Each row comes from the steps of one path. Every step used is in the known rows, and no mark comes twice. Write the path behind each row, first mark first.
(in the rows, 128 means zero)
Known rows:
R -> Z -> T -> E -> M: [ 91 171  94 130 160  50 152  95 184 139 140 168 115 153 156 123  95 101
 171 130 117 183 159 129 114  72 155 145  82 133 117 117 158 149 154 131
 106 109 174 119 117 175 162 148 153 155 108 159  89  80 120 129 121 133
 183  65 169 120 144]
T -> E -> U -> Z -> V: [ 76 191 145 100 138  91 126  98 122 135 146 148 105 141 115 125  95 140
 160  96  73 164 115 134  94  90 142 132 119  99 121  92 146 123 147 181
 153  68 175  68 124 157 165 134 134 165 132 151  87  88 110 113 161 123
 153  55 177 123 156]
C -> S: [123 121 181 169 119 141 127 144 146 113 159 186  78 133 178 188 109 163
 152 142 174 129  77 116 144 154 161 123 194 113 124  66 111 161 142  69
  82 107 140 132 124 115  91 168 150  96  99  96 148 109 114 123  30 128
 109 177 153 201 133]
U -> Z -> R: [ 75 183 147 129 116  93 147 108 169 144 144 132  89 138 135 148 119 165
 166 103 101 133 109 149 103  79 166 153 126 112 109 143 172 134 116 156
 124 141 158  93 126 156 144 125 132 138 153  95 109 140 125 155 128 148
 136 125 107 105 114]
V -> E -> U: [ 92 201 145 117 168  82 110 125  60  78 149 155 109 137 155 188 105 135
 170 128 105 160 155 146 129 156 109 114 166 143 136 108 124 172 124 131
 186 111 160 115 139 121 153 133 116 123 117 144 100 125  92 105 107 167
 120 115 162 179 132]
C -> B -> E -> U: [109  34 172 147 142  96 142 168  87 125 139 200  73 121 189 199 117 133
 177 135 160 148 124 131 184 210  70 164 216 137 105  81 134  83 133  50
 113 113 141 103 145  85  69 193 188 118 109 130 172  97 127  83  78 160
  64 111 106 178 132]
Z -> R: [ 95 168 158 130 138 102 135 138 118 124 131 125  99 120 142 167 128 133
 161 123 178 120 102 128 117 108 138 150 143 102 101 138 146 149 123 105
 116 160 144 130 121 127 122 135 131 121 128 111 127 127 143 135 106 154
 140 123 123 153 109]
V -> Z -> R -> E -> A: [ 81 214 100  94 160  47 117 119 178 119 178 124  76 134 128 116 133  88
 162  90 122 151 123 183  87  94 159 132  98 185 131 158 180 162  92 176
 147 132 167 112 117 164 168 125 131 112 179 142  88 152 118 177  96 201
 155 118 163  98 105]
U -> Z -> T: [ 77 192 127 131 121  98 138  88 186 143 131 145 102 135 142 158  91 172
 183 119 104 147 139 146 108  83 142 150 121 114 138 138 166 135 140 147
 122 117 166 110 139 164 140 132 135 155 136 110 100 107 122 155 119 144
 136 122 106 120 124]
B -> E -> A: [106 110 126 116 153 130 146 181 100 141 140 160  98 134 214 209  97 144
 148 147 181 145 132 186 174 169 132 120 221 146 121 100 115 127 107 111
 148 142 146  99 142 173  96 166 159 129 149 161 138 117 147  87  78 144
  68 129 114 147 139]
U -> Z -> T -> E: [ 72 195 127 114 112 100 143  87 196 153 132 158 116 152 131 147 105 152
 174 110  93 153 138 145  83  76 145 155 111 113 141 135 159 153 148 165
 132  90 167  98 139 159 177 127 143 163 131 137  93  82 111 144 148 128
 147  91 134 105 147]
M -> E -> B: [127 185 164 127 156 155 131 127  44  68  86 127 138 122 133 210 140 169
 125 157 134 121 115 168 172 106 100 146 194 121 170  83  93 167 144  86
 137 154 162  81 142 131  86 135 151 166 103 173  57 133 139  93 163 128
  96  99 102 146 150]
U -> Z -> T -> E -> B: [ 71 200 132 112 133 109 150 102 165 144 116 142 118 147 136 149  98 159
 172 132  87 174 143 163  83  71 137 146 111 108 146 132 154 162 149 146
 123  90 190  76 136 175 174 126 129 167 127 143  62  87 103 134 167 132
 174  68 121  95 146]
E -> U -> Z: [ 86 176 144 131 165  89 127  99  96 115 140 145  86 130 147 163  75 182
 191 104  79 142 132 146 147 118 130 120 151 100 116  80 147 105 131 135
 144 111 173  78 142 178 106 145 129 185 133 111 103 120 116 119 106 143
 118 104 142 135 118]
B -> E -> T -> Z -> U: [ 87 108  90 100 121  70 197 114  92 151 138 156  91 110 213 143 138 153
 174 102 154 176 143 155 160 167 102 171 172 127  96 124 108 124 129 138
 138 127 175  74 150 167 104 132 147 183 139 143 163  76 154  92 145 115
  91  83 121 140 142]
R -> E: [119 174 161 138 125 126 118 128 151 104 169 179 118 144 143 183 136 107
 169 130 148 159 160 170 137 140 116 101 157 114 135 112 118 175 125 119
 129 158 146 153 113 123 140 125 145 142 133 170 137 134 117 103  74 158
 108 114 141 166 130]
V -> Z -> R -> E: [ 76 198 119 109 133  51 129 103 178 119 175 118  84 136 127 117 151  88
 157  91 121 154 120 158  91  98 138 146  97 164 131 180 176 177 102 161
 132 139 172 126 122 138 161 121 128 119 164 128 107 138 117 174 115 193
 147 121 152 120  99]
T -> Z: [ 97 169 167 148 123 139 174 116 139 141 141 165 116 142 162 150 142 180
 144  99 145 120 125 137 131 100 165 137 174 102 102 104 127 135 114 116
 144 132 141 110 135 130  83 121 149 148 133 152 152 109 108 102 115 128
 156 136 146 136 138]
R -> E -> M: [122 168 148 130 155  88 112 139 128 105 178 215 126 162 151 188 147 114
 166 149 172 175 191 170 136 136 127 110 154 125 116  86 129 175 152 107
 124 138 160 134 106 165 133 147 147 142 110 179 110 121 124  88  38 162
 136 100 168 182 128]
C -> W: [138 103 177 153 120 132 134 155 114 120 151 203  84 131 162 177 105 147
 134 149 182  97 105 137 161 106 150 147 204  74 108  70 116 168 118  31
 126 109 129 132 166 116  77 154 140 119 114  97 152 123 111 129  49 150
 109 162 180 195 126]
R -> Z -> T -> E: [ 92 175 102 134 141  74 155  88 198 138 135 148 110 145 149 113  87  96
 175 117 104 170 140 128 120  75 146 142  82 125 128 132 153 149 136 139
 110 121 167 129 123 147 166 135 151 154 123 153 107  89 117 138 142 131
 164  71 149 107 144]
V -> Z -> U: [ 76 191 137 107 131  60 127  98 150 130 169  89  84 133 109 122 132 138
 156  77 125 135 120 126 110  98 137 164 120 138 127 161 191 145 103 145
 126 138 182 109 138 144 116 134 108 132 141  93 107 119 115 175 130 168
 148 140 157 172  93]
B -> E: [ 97  87 161 137 112 136 169 159 101 144 136 152 110 138 211 209 126 143
 143 150 183 148 130 147 181 177 103 144 221 114 122 132 108 145 123  91
 123 151 150 120 153 132  85 162 158 140 129 143 163  94 148  82 108 131
  53 137  99 182 132]
T -> Z -> U: [ 89 174 148 125 118  98 170  94 140 151 144 147 106 126 130 115 159 174
 166  70 144 131 127 125 114  87 157 156 135 108  94 128 149 123 111 144
 137 141 151  99 120 127 114 104 121 154 135 126 154 105 124 121 135 126
 160 111 148 154 130]
V -> Z: [ 80 186 157 132 138 101 132 121 149 120 165 108  95 151 140 158 117 144
 137 106 128 128 121 140 127 110 144 146 159 131 136 142 166 155 109 119
 129 126 168 121 153 145  82 150 137 128 138 122 105 123 102 156 111 168
 138 164 155 154 100]
R -> Z -> V: [103 174 131 150 133  77 136 102 177 129 163 115  82 122 133 107  75 124
 143 118 109 167 107 129 138  59 169 137 101 123 109 127 167 103 111 149
  94 157 170 123  96 142 120 142 136 105 153 112 116 144 131 150 136 152
 150 122 127 139 125]
V -> E: [ 98 202 167 127 132 117 118 142 108  93 158 155 122 157 155 205 129 135
 144 139 133 153 153 149 121 145 129 128 177 139 145 130 126 197 118 125
 172 131 144 138 139 101 149 128 125  94 116 149 115 138  87 112 110 161
 120 150 143 182 136]

Write each row's path:
[ 75 178 128 120 164  60 131  95  98 120 133 134  79 114 140 139  86 166
 200  97  86 141 116 143 126 103 135 133 121 106 104 106 161 104 127 150
 141 115 174  74 130 175 134 135 121 174 145  99  98 123 131 136 117 151
 133  85 138 116 110]  E -> U -> Z -> R
[ 87 180 131 123 115  87 172  99 169 142 152 175 106 127 146 111 174 123
 165  84 142 149 126 155  93  89 159 136 112 132  98 144 134 155 108 159
 147 142 142 115 103 122 159  93 141 139 159 158 149 125 126 122 118 154
 162  92 145 102 134]  T -> Z -> R -> E
[ 84 203 102 108 123  55 140  90 175 127 163 156  83 126 140 128 125 135
 193  95  83 171 138 180  98  96 143 143  97 130 117 135 156 150 128 186
 132 135 176  90 115 174 183 104 132 160 166 122 106 143 125 155 122 157
 134  85 121  81 121]  U -> Z -> R -> E -> T
[ 99 191 112 105 146  70 122  63  81  88 106 143 106 109 120 153 135 159
 166  89  74 112  98 153 148  92 118 160 134 142 153  93 127 119 141 172
 168 120 151  69 136 149 134 126 153 189 138 134  76 133 160 133 161 128
  64  82 124 107 140]  M -> E -> U -> Z -> R
[ 97 174 123 112 154  58 120 111 111 106 145 155  89 108 137 136 129  94
 200 109 141 162 129 154 113 125 110 118 103 127 106 130 139 151 125 141
 137 146 157 121 100 135 176 117 123 146 143 137 120 129 148 124  92 175
 129  65 142 137 114]  Z -> R -> E -> U
[101 196 101 104 148  74 118  51  93  87  97 153 116 111 126 158 119 163
 176 102  74 119 118 152 150  91 104 157 131 142 167  92 124 118 155 168
 167 106 155  76 144 154 133 130 156 201 126 142  69 111 158 132 155 128
  63  82 123 120 145]  M -> E -> U -> Z -> T
[112 199  90  99 134  75 157  67  84  90 103 157 120 104 151 144 162 154
 154  83 117 112 107 156 145  95 123 183 146 142 135  93  94 136 151 162
 169 128 145  77 140 141 110 110 173 193 130 168 102 118 159 123 168 112
  98  82 137  97 157]  M -> E -> T -> Z -> R
[114  46 152 138 128  97 154 171 102 124 142 201  72 123 206 206 121 134
 173 138 167 156 133 141 179 212  71 181 222 135 105  84 125  94 145  53
 102 118 148 107 151  93  64 189 199 119 107 133 173  97 125  89  86 150
  72 116  99 165 135]  C -> B -> E -> T
[102 184 113 125 150  98 170 106  98 116 137 166 101 121 184 152 112 175
 175  95 134 144 143 151 144 125 136 149 166  99  95  77 108 124 141 121
 143 118 168  89 143 171  77 125 151 188 123 154 133 100 115 108 118 120
 160 101 157 119 140]  E -> T -> Z
[ 85 179 115 102 162  83 128  95 114 125 108 156 122 123 141 150  89 117
 194 120 141 157 139 122 102 115 101 140 112 104 129 111 131 147 166 124
 141  78 165 113 136 144 166 143 132 177  99 163  91  51 130 113 129 131
 157  48 169 147 147]  Z -> T -> E -> U
[129 195 113 110 145 106 124  88  64  66 107 153 125 111 150 195 131 155
 150 113 127 113 120 157 177 129  98 167 181 124 151  70  87 141 163 128
 154 137 145  98 150 142  84 137 173 194 108 166  91 121 152 111 143 110
  68 103 132 143 151]  M -> E -> T
[ 96 189  98 105 144  65 167  89 101 124 137 150  94 106 158 121 121 173
 190  73 133 154 143 140 128 116 130 164 135 106  87  96 130 115 140 144
 138 125 176  80 133 170 103 112 128 190 126 133 132  95 126 121 134 119
 165  79 160 134 133]  E -> T -> Z -> U
[ 91  86 139 125 146 103 158 143  54 129 129 149  96 119 209 194 100 144
 171 139 157 157 131 146 188 188  83 128 206 115 113 108 108 121 129  95
 141 130 164  95 154 152  88 169 147 169 126 140 149  85 155  73 108 134
  54 101 114 175 127]  B -> E -> U
[ 63 201 116 102 137  71 136  92 178 137 144 122 109 149 127 129 116 107
 153 102 124 149 130 133  80  89 134 163 104 147 150 167 167 175 135 147
 138  84 176 117 151 143 152 140 136 144 129 150  84  74 106 166 144 159
 169 109 171 127 123]  V -> Z -> T -> E
[103 188 105 104 147  55 130 113 126 102 152 157  91 107 148 143 135  93
 196 112 152 170 135 166 111 128 110 136 107 126 105 134 128 162 133 142
 129 154 165 125 106 147 171 111 135 151 141 147 123 132 145 135  99 164
 137  69 139 122 120]  Z -> R -> E -> T
[ 89 221 125 108 136  90 137 118 149 136 164 157 107 126 138 112 126 151
 128  93 120 158 118 166  77  72 192 131 126 172 114 123 148 129 101 196
 181 104 144  89  99 132 154 105 123  81 170 156 108 136 110 132 136 162
 177 125 159 123 159]  T -> Z -> V -> E -> A
[ 83 170 146 133 120 102 179 110 143 147 132 151 106 124 153 125 156 158
 155  86 153 122 104 134 103  81 173 154 135 115  87 135 143 138 109 135
 140 139 140 105 120 128 118 109 140 138 147 135 147 117 125 124 128 139
 168 115 140 113 129]  T -> Z -> R
[ 99 208  89 122 145  35 130  94 158 105 174 125  79 120 146 101  79 107
 154 117  76 201 134 147 118  80 155 142  84 160 119 133 157 129 114 180
 129 134 185 109 100 145 165 128 128 100 153 122  95 150 111 157 151 161
 157 105 143 127 138]  R -> Z -> V -> E -> T
[ 65 199 108  98 155  47 131 100 168 134 150 143 113 160 133 134 125 112
 150 113 136 161 149 134  78  87 141 168  99 155 137 148 176 176 152 139
 133  71 183 108 148 174 147 151 139 145 111 153  64  65 106 156 123 164
 189 103 192 139 123]  V -> Z -> T -> E -> M
[104 164 122 137 138  62 149  93 168 133 157 118  83 131 127 112 102 127
 180  93 107 158 134 122 146  83 149 143 101 115 104 132 174 121 104 135
  98 173 170 121 109 145 131 129 122 143 135 100 127 132 131 147 128 139
 142 102 136 151 114]  R -> Z -> U
[ 82 183 152 110 147 106 136 106 113 133 139 161 114 157 132 152 103 145
 170  99  74 150 129 140 115 112 136 125 144  93 125  80 134 139 145 155
 158  73 168  75 141 161 154 137 143 185 121 160  97  84  99  95 145 115
 141  62 182 120 152]  T -> E -> U -> Z
[105  53 128 121 119  67 176 143 116 146 145 202  68 109 189 157 151 141
 182 101 154 164 133 137 154 189  83 199 187 148  90 102 139  80 134  88
 110 116 153  86 142  96  87 161 184 128 120 126 182  87 130 100 111 143
  93  95 109 155 140]  C -> B -> E -> T -> Z -> U
[ 92 220 109 106 144  80 152 112  96  95 157 173 110 142 178 162 132 145
 164 107 103 170 165 162 108 142 132 143 156 151 125 112 109 180 128 155
 189 102 163  99 144 135 149 109 134 134 128 165 116 120  84 112 133 147
 152 113 163 132 152]  V -> E -> T -> Z
[101 175 140 120 128  86 126 122 149 116 153 156 101 123 135 148 149  92
 177 118 163 152 126 157 105 115 126 128 114 124 113 149 138 171 118 134
 125 166 146 142 102 121 175 114 132 124 145 142 132 137 143 131  92 168
 130  96 129 139 117]  Z -> R -> E
[102 179 190 122 152 170 149 166  77 115 116 135 135 160 141 187 119 141
 133 157 139 161 134 153 120 115 119 123 180  80 133  92 111 189 145  81
 125 111 177  84 139 143 129 139 137 153  97 191  74  88  88  71 162 120
 179  60 152 140 157]  T -> E -> B
